What can hang from each mark
J: C
T: B
V: G P
X: C
U: C
C: E G P U X
G: C
P: V
B: C T

Every row comes from one small tree of marks. The marks that hang from a mark follow it in brackets, in alphabetical order. Every link used is in the known rows. Which tree was each row made from?
Known rows
V{G{C{U X}}}: [ -3  26  16  52   1  34 -14  23 -46  18  -1  -6   2   9  49  10   1  14
   5]
T{B{C{P{V} U}}}: [-29   2   7  21  54  -4 -11  26 -37  22  -2  26  11   9  19   7 -26   1
   5]
V{G{C{E}} P}: [ 20  -6  -2  -8  -3   3 -21 -21 -34  27  10 -34   6   5  83   0  11   8
  -6]
J{C}: [-21 -18  13  10  52  13 -12  31 -15  30 -20  -1  -3   3  27   9 -21  17
  -4]
B{C{E G P}}: [ -9  22   7 -29  -8   6 -27  -3   4  36  16 -23  22  -4  52  14 -16  -7
 -16]
G{C{E P U X}}: [  3  23   4  24 -33   9 -17   7  -8  27   1  65  19  10  53  26   3  11
  -8]
G{C}: [  9   9  19  -4  42  24 -25  14 -23  29  -2 -29   3  11  35   4 -21  15
 -13]
B{C{E G P{V} U} T}: [ -8  50  10 -24 -26  -8 -20  -2   7  36   0  30  13 -12   8   0  -8  -3
 -15]
V{G{C} P}: [ 13 -16   3   6  20   3 -21  -8 -38  22  -1 -49   0  -5  67  -5   6   8
  -4]
T{B{C{P{V{G}} U X}}}: [-33   5   3  53  32   1  -4  24 -31  14  -8  16  12   1  25  15 -17   0
  17]
U{C{E G P{V} X}}: [-31  10   4 -24  22   2  -6   7  -6  11  -8 -30  31  -8  56  27 -23   9
  22]
V{G{C{X}} P}: [ 11 -16  -2  26   7   1 -16 -10 -20  16 -11 -52   2 -14  59   5   8  10
   4]
X{C{P{V}}}: [-32 -35  -3 -11  41 -48 -14  28 -32  14 -15   8   6 -18  14   5 -13  -5
   2]
J{C{X}}: [-23 -19   7  36  35  11  -6  29   9  22 -31  -5   0 -10  18  21 -19  20
   5]
C{G P U X}: [-35  17   7  66 -34   3 -14  30 -11   6 -30  34  20  -9  27  18 -19   7
  11]
G{C{E U X}}: [ 13  31  12  24 -19  23 -17   9 -11  27   6  28  14  18  41  21  -6  23
  -8]
J{C{E G P{V} U X}}: [-27  -3  -5  59 -22  -9  -2  20  -4  13 -33  62  22   1  38  27 -10  23
  11]
V{G}: [-24  15  12   5  24  27 -18  18 -60  23   2 -27   0   7  49  -1 -14  -4
   5]
J{C{P{V}}}: [-35 -32  -1  11  54 -15  -6  23 -26  24 -33  40   5 -10  24  13 -17   7
   2]

Which tree is each row?
[-15  -3  20  26   9 -10 -22  50 -31  11  -6 -26   4   7  18  -2 -17  19
  -2] => X{C{G U}}
[-28  16  -2  39   9   1  -4  12 -27  19   6  31  18  11  42  20 -11   0
  14] => T{B{C{E P{V{G}} U X}}}
[-36   8   0 -32  28   2  -1   5 -29  17   2   2  24 -11  63  28  -6  -1
  24] => U{C{E P{V{G}} X}}
[ -5  29   6  39 -33  24 -14   9 -39  24   6  37  13  13  75  18  13   4
   2] => V{G{C{E P U X}}}
[-28 -18   9   7  12 -32 -18  46 -35  19  -4  48   3  -5  24   4   0  -1
  -5] => X{C{P U}}
[-16  24  18 -26  20  31 -12  14   4  17   5 -71  23   5  57  23 -27  18
  16] => U{C{E G X}}
[-28  11 -15  22 -34 -14  -9 -12   0   8 -25   5  34  -9  42  26 -26   0
  16] => C{E G P{V} X}
[-22 -21   8   7  11 -25 -24  35  -9  13 -14 -33   9  -8  36   4 -16   0
  -2] => X{C{G P}}
[-18  21   1 -12 -30   6 -26  -2 -12  26   0   6  27  14  72  11 -23  -6
  -4] => C{E G P}
[-26  11  13 -70  39  12 -16  13 -24  33  19   6  20   5  72  17 -11  -4
   3] => U{C{E P}}
[-20  36  13   0 -16  -4 -15  16  30  36 -12  37   0 -36 -14   9   1  -8
 -12] => B{C{P U X} T}
[-11  45  23  -8 -12   6 -25  19  15  36  -7   5   2 -18   2  -5 -10  -5
 -19] => B{C{G P U} T}
[-16  43  17  18 -30   4 -19  18  38  28 -19   1   5 -31  -7   7  -8  -1
 -10] => B{C{G P U X} T}
[ -1  47  12 -44 -26   6 -28  -8  38  44   5 -19  11 -13  28   2 -10 -12
 -22] => B{C{E G P} T}
[ -5  -5   5  -3  45  -4 -18   6 -33  24 -15  13  10  -2  33   9 -18   6
  -7] => G{C{P{V}}}
[-17  18  17  55  28  23 -13  31  -2  14  -6 -40  12  14  19  12 -35  16
  10] => T{B{C{G U X}}}
[-33 -25   2   8  26 -47 -12  41 -49  12 -13  51   6 -11   8   3  -6   2
   2] => X{C{P{V} U}}
[  0  23   7   2  -6  25 -21   1 -43  32  13   7  11  18  86  10   6  -4
  -5] => V{G{C{E P}}}
[-24  33   0  45 -71   5 -15  10  -4  15 -11  55  31   7  53  25 -12   6
   7] => C{E G P U X}
[-35 -15   2  77   7 -10  -1  35 -10   7 -48  43  13 -11  17  21 -16  23
  14] => J{C{G P{V} U X}}
